In the rows, 128 means zero.
Known rows, with every way that one mark hangs from another
X[C[J[A B]]]: [173 146 110 127 107 109 140 142  89  95 159 126 150 143 146 143  92 122
 139 134 125 154 131 125 101 127 145 146 132  84 124 117 100]
X[C]: [137 133 132 134 142 124 141 122 118 115 126 118 136 118 138 156 131 140
 124 131 141 150 123 123 116 123 139 106 140  98 127 119 114]
C[X]: [121 130 138 132 124 112 129 125 111 143 140 121 123 116 139 136 121 113
 138 128 140 145 123 151 135 129 135 120 115 100 140 137 119]
C[J X]: [131 120 141 143 134  92 114 122  88 127 160 134 126 126 131 144 123 101
 154 124 126 141 123 148 124 123 137 131 104 103 145 117 115]
B[J[A M]]: [150 142  89 118  82 100 138 172  85  92 137 133 150 167 151 106  80 102
 111 143 119 137 107 139 143 129 119 152 130  95 111  99 129]
R[P]: [118 133 144 124 121 134 133 107 133 138 108 112 117 108 127 134 147 116
 139 135 145 132 118 130 139 121 139 128 145 126 137 122 125]
P[B C[J[M W]]]: [130  85 118 105 104  64 114 150  90  58 148 121 114 128 121 117 135 133
 112 158 105 167 108 153 119 124 155 167 122 140 110  81 125]
V[B[J P]]: [141 134 101 134 132 142 135 123 130 113 132 157 140 135 141  87 126 100
 154 120 132 105 132 134 135 133 115 118 130  94 125 134 131]
V[B[J[C W] P]]: [122 126  99 115 130 149 140 148 105  95 128 155 134 117 118 102 134 118
 129 129 154 114 141 133 156 141  96 119 120  62 118 113 143]
H[P[R W]]: [113  98 155  99 100 114 103 107 133 149  66 143 104  95 149 168 203 182
  85 107  89 155 141 106 135 107 145 119 146 166 155 101  83]
P[R]: [116 111 146 116 130 138 121 117 132 142 109 133 119 125 140 140 160 142
 116 120 116 134 120 114 117 112 144 138 139 136 139 107 113]
W[J[A C[X] M]]: [127 111 130  92  69 111 129 151  51 122 134 105 131 124 144 127  96  93
  83 152 140 199  97 194 140 136  97 158 107 106 123 120 136]
V[B]: [136 129 125 129 121 148 135 115 144 119 136 142 133 141 127 119 117 137
 144 131 121 128 143 132 141 123 128 132 118 109 128 144 138]
G[J[M W]]: [140 134 109 111 119  99 116 150  79 102 155 116 124 135 119 113  82 109
 101 137 111 154 107 124 136 121 136 164 131 108  96  99 146]
J[B[P] C M W]: [144 122  82  87  99 128 144 170  91 111 146 106 135 108 129  88 101  99
 118 137 134 145 118 137 141 157  96 147 130  68 126 132 130]
G[J[A C[X] W]]: [127 140 126 102 108 108 123 161  49 125 147 120 123 117 127 151  92 119
  86 137 144 181 118 164 148 121 130 150 102  87 108  98 150]
H[P]: [118 130 128 117 113 122 132 125 142 120 105 136 124 111 134 149 147 143
 117 120 115 138 143 114 133 120 140 109 131 143 140 118 112]
M[J]: [136 136 129 128 139 112 130 121 130 144 141 122 130 146 145 133 116 118
 114 134 118 146 126 121 136 119 135 144 116 127 119 119 147]
X[C[J]]: [147 126 137 145 151 103 124 120  94 102 147 135 140 131 132 163 133 127
 138 126 130 146 122 115 108 117 143 119 131 101 132 103 106]
V[B[P]]: [142 125 115 124 136 149 123 106 140 126 127 139 137 130 146  99 134 120
 148 124 120 128 126 134 125 132 123 116 132 117 134 145 135]
R[P[D H]]: [131 113 164 126 118 121 122  78 155 172  73  85  94  69 143 142 200 159
 135 121 117 134 138 106 134  86 173 115 153 121 155  92  91]
P[B H R]: [124  93 144 113 131 119 122  94 147 149 101 121  99 106 136 139 180 160
 111 131 113 149 138 123  98  85 165 123 142 170 144  75 109]
W[J[A M] P]: [147 104 135  92  54 107 125 146  71 110 119 103 122 124 139 105  90  96
 104 154  99 178  91 146 127 118  97 171 120 143 108 128 140]
B[J[M]]: [137 134  99 128 104 105 142 160 101 106 144 134 140 148 133 101  93  94
 126 133 126 122 117 129 146 132 117 145 126  88 117 108 126]
B[J[M W[P[H]]]]: [148 114 113 119  79  67 137 160  89 107 113 107 108  98 121 110 108 119
 130 137 112 127 129 101 159 103 126 131 124  69 121  97 114]
B[J[C[X]] P]: [122 130 117 129 133 115 141 149  88 145 135 137 134 105 146 115 136  80
 126 119 161 130 120 164 138 142  99 102 102  70 142 120 122]
R[P[C[X]]]: [113 120 170 121  97  94 132 112 125 144 101  98 103  79 151 139 169 115
 136 138 144 164 108 171 138 125 163 124 127 115 145 141 104]
C[J[B M] X]: [155 127 110 128  88  83 136 149  82 121 191 118 134 140 137 107  72  68
 163 131 117 152 121 154 134 138 134 164 102  68 142 142 105]
X[C[J[B M]]]: [170 133 104 129 109  97 149 145  89  95 176 120 147 140 137 125  82  98
 144 134 118 156 121 121 112 131 135 152 128  64 129 120  96]
J[A B W[P]]: [147 135 112  92  64 119 146 171  97 104 131 109 120 108 124 111  82 130
 144 144 121 139 133 114 144 129 119 162 117  89 112 141 129]
M[J[B[P] W]]: [143 142 100 103 131 122 132 131 122 130 149 106 128 119 145  92 111 104
 134 130 126 138 127 112 132 142 129 145 135  96 110 134 142]
H[P[B C D W]]: [113  74 162  87  83  92 112 104 158 128  67 123  85  62 156 146 229 206
  82 120  80 173 154 135 127 102 170 130 122 197 144  90  84]
W[P]: [136 116 142 121 108 114 136 139 120 140 121 122 117 107 123 124 118 114
 139 131 114 129 124 116 136 116 115 134 107 121 132 140 130]
C[J[B M W] X]: [140 126 104 117  89  81 129 156  66  93 184 113 127 126 124 111  75  87
 158 139 123 149 123 143 144 139 137 166 114  48 128 122 109]
X[C[J[W]]]: [135 122 132 137 152 103 118 126  82  76 139 127 129 118 117 169 135 143
 134 133 137 144 123 108 118 119 144 119 141  80 120  86 108]
H[P[C[X]]]: [110 118 155 112  90  86 129 128 135 124  98 121 111  82 160 152 169 145
 113 124 114 169 134 154 131 125 166 105 116 136 152 134  91]
R[P[B C H W]]: [137  86 166 105  85  75 113  85 147 151  63  86  78  58 140 140 225 175
 100 142 114 171 134 162 126 103 169 119 144 188 148 112  93]
G[J]: [140 140 131 128 138 120 121 127 110 142 147 131 124 132 123 120 107 109
 111 122 118 139 125 129 116 115 135 147 121 141 110 119 145]
B[J[A C[X]]]: [124 139 114 119  93 112 148 172  75 127 136 138 141 132 145 142 100 103
 111 133 159 145 128 169 153 132 110 128  96  71 130 108 129]
C[J[B M]]: [161 127  98 122  96  99 135 153  97 107 179 129 138 150 126  97  81  86
 148 132 105 134 124 130 124 136 125 172 116  96 129 131 114]
P[R W[J]]: [109  81 172  98 106 131  92  90 103 151  83 123  95  93 132 136 196 150
  86 120 106 160 120 135 120 118 115 153 148 179 129 121 105]

Rows
[154 140 112  92  75 102 146 164 100 123 143 101 124 126 141 115  70 120
 128 148 111 155 130 105 156 119 126 176 105  89 101 130 149]
M[J[A B W[P]]]
[141 124 117 118 117 103  99 146  74  73 136 133 133 145 122 144 117 144
 126 139 118 140 123 124 129 123 139 151 134 116 112  88 125]
C[J[A W]]
[108  74 173  97  81  83 108  99  99 131 107 102  84  70 138 124 188 133
  94 145 128 197 118 204 117 130 130 144 112 188 122 142 113]
P[B C[X] W[J]]
[102  99 161 101 119 142 118  98 157 147  73 137 104  90 157 160 208 181
 105 104  88 141 145  83 123  88 172 127 146 145 155  73  83]
H[P[D R]]
[136 139 117  98 114 123 124 165  68 113 135 129 130 130 118 143 100 137
  76 137 130 163 125 141 137 122 123 160 116 117  96  90 159]
G[J[A C W]]
[135 121  95  90  83 114 130 181  69  87 124 117 140 141 131 137  93 142
  79 154 127 168 111 145 156 136 111 155 124  85 112  90 141]
J[A C M W]
[142 135 113 109 122 119 151 136 109 177 164 107 134 112 160 109 108  71
 124 128 144 162 128 159 139 146 113 137  92  77 140 149 140]
M[J[B[P] C[X]]]
[119  83 170 104 103 128  95  87 111 148  88 111  94  79 135 127 196 158
  97 117 105 153 136 133 130 117 118 151 135 162 125 122 106]
P[D W[J]]
[141  81 160 103 111  95  88 103 135 153  68 109 104  69 175 114 230 176
 105 109  80 152 122 138 119 126 149 124 137 159 144 127  82]
B[P[C D W]]
[151 140 116 106  87  91 130 168  47 139 161 118 139 144 150 135  64  87
  79 140 118 197 101 179 139 122 124 165  93  92 120 107 147]
G[J[A C[X] M]]
[134 132  84 100  78 107 143 198  60  74 129 134 144 146 130 121  84 121
  85 150 140 144 115 141 165 135 103 155 120  64 104  77 141]
B[J[A C M W]]
[133 109 123 103  88  94 131 160  88 100 127 105 116 112 119 118  95 116
 128 147 107 148 107 113 155 119 116 150 119  88 117 119 136]
J[M W[P]]
[160 119 120 138 130  87 128 132  78  89 158 125 147 144 139 150 107 112
 129 135 114 162 105 122 111 120 141 133 134  86 132  94 106]
X[C[J[M]]]
[166 160 104 108  91 126 138 152 101 133 160 124 135 145 137 102  68 104
 114 127 114 149 133 136 113 125 138 176 121 131 102 137 137]
G[J[A B]]
[100 129 119 120 117 114 145 167  77 114 137 135 121 101 116 141 120 108
 121 132 175 129 137 149 169 137 109 123 101  44 124 106 128]
B[J[C[X] W]]
[129  90 165 119 128 128 107  87 153 175  76 113  96  88 154 148 211 183
 115 108  89 134 144  93 112  78 178 126 146 135 158  73  77]
P[D H R]
[117 103 175 112 105 117 126 101 154 144  76  97  97  72 152 133 205 156
 124 130 116 143 120 129 132 108 174 140 140 135 140 113  98]
R[P[C D]]
[147  93 157 122 109 102  94  87 139 170  75 102  95  76 147 145 203 196
 109 109  88 142 158 113 139  97 156 118 137 138 152 103  80]
P[D H W]
[152 119  98 112  96  84 103 159  58  63 149 123 140 159 132 130  90 129
 116 146 100 156 103 129 135 124 135 166 135 100 111  79 124]
C[J[A M W]]
[137 121 113  97  75 131 142 135 104 116 153 105 125 122 124  77  90  82
 125 142 125 154 118 147 124 146 103 173 134 123 111 155 126]
W[J[B M]]
[149  90 155 125 102  66  91 122 104 121 111 134 110 108 138 140 186 159
 105 122  86 149 129 150 125 130 141 148 115 158 136 127  92]
P[C[J] W]
[142  98 172 116  81  72 104  89 141 162  51  86  86  57 149 147 226 175
 101 128 106 160 130 146 137 110 164 114 149 160 154 131  80]
R[P[C H W]]
[166 140  90  96 109 120 144 161  88 154 170 119 139 127 138  79  81  64
 100 125 115 156 112 148 116 143 104 165 111 101 119 137 144]
G[J[B[P] C M]]
[135  63 189 103  80  89  83  75 132 162  52  87  73  43 150 131 246 192
  84 116  82 169 144 144 116 104 155 135 140 185 138 120  73]
P[C D H W[J]]
[159  74 163 111 107  77  80  84 145 170  50  90  93  49 179 122 252 194
 100 103  68 154 136 131 113 110 169 104 147 159 156 118  61]
B[P[C D H W]]
[151  78 170 113  89  76  91  94 148 167  58  94  86  61 161 142 235 208
  93 110  73 156 150 125 130 101 174 121 132 156 152 115  68]
P[C D H W]
[119 107 154  94  69 128 163 145  86 166 144 104 103  68 113 111 104  67
 135 138 155 163 134 164 139 133  83 158  77  91 135 173 131]
W[J[B C[X]] P]
[129 134  98 113 103 118 145 154 109  90 137 144 134 151 136 110 105 119
 116 146 140 132 128 147 124 119 126 142 122 141 106  83 143]
P[B[J[A]]]
[124 103 161  93  70 113 136 146  60 146 119 108 113  88 133 137 117  97
 102 147 142 188 109 174 140 122  88 149  86 117 127 137 141]
W[J[A C[X]] P]
[134 138 105 115 100 129 148 174  92 116 125 150 146 144 136 132 111 121
  94 135 148 127 131 145 146 131 105 140 108  97 118  98 138]
B[J[A C]]
[129 121  92 119 106 103 151 152 109  95 155 139 132 150 127  93  93  94
 120 149 133 133 117 144 134 123 120 149 119 119 112  85 140]
P[B[J[M]]]
[121  75 133  80  83 112 124 126  79 126 124 114 107 102 114 115 144 119
  62 153 125 189 118 183 137 132  81 167 113 170 118 109 143]
P[B W[J[C M]]]
[141 119 116 122 123 105 107 127 104 136 105 137 127 110 148 105 164 116
 121 110 120 116 122 135 135 141 105 112 137 125 129 125 107]
B[J P[W]]
[116 127 124 100 100 115 131 166  69 112 126 115 128 115 133 159 114 138
 101 144 154 169 123 163 157 133 122 131 108  74 127 108 135]
J[A C[X] W]
[147 102 136 130 137  87  99 121 114 112 123 131 128 114 152 112 178 118
 131 122  98 140 106 145  95 135 145 127 128 154 136 125 105]
B[P[C[J]]]
[102  84 177  92  99 118 115 105 168 142  57 129  95  74 171 155 236 197
  92 108  75 154 139 100 116  93 192 131 140 164 154  87  70]
H[P[C D R]]
[ 95 130 122 111 122 126 148 128 114  92 118 123 104 101 106 119 141 111
 137 152 177 119 125 130 148 115 134 135 145 110 109  76 142]
R[P[B[J[W]]]]
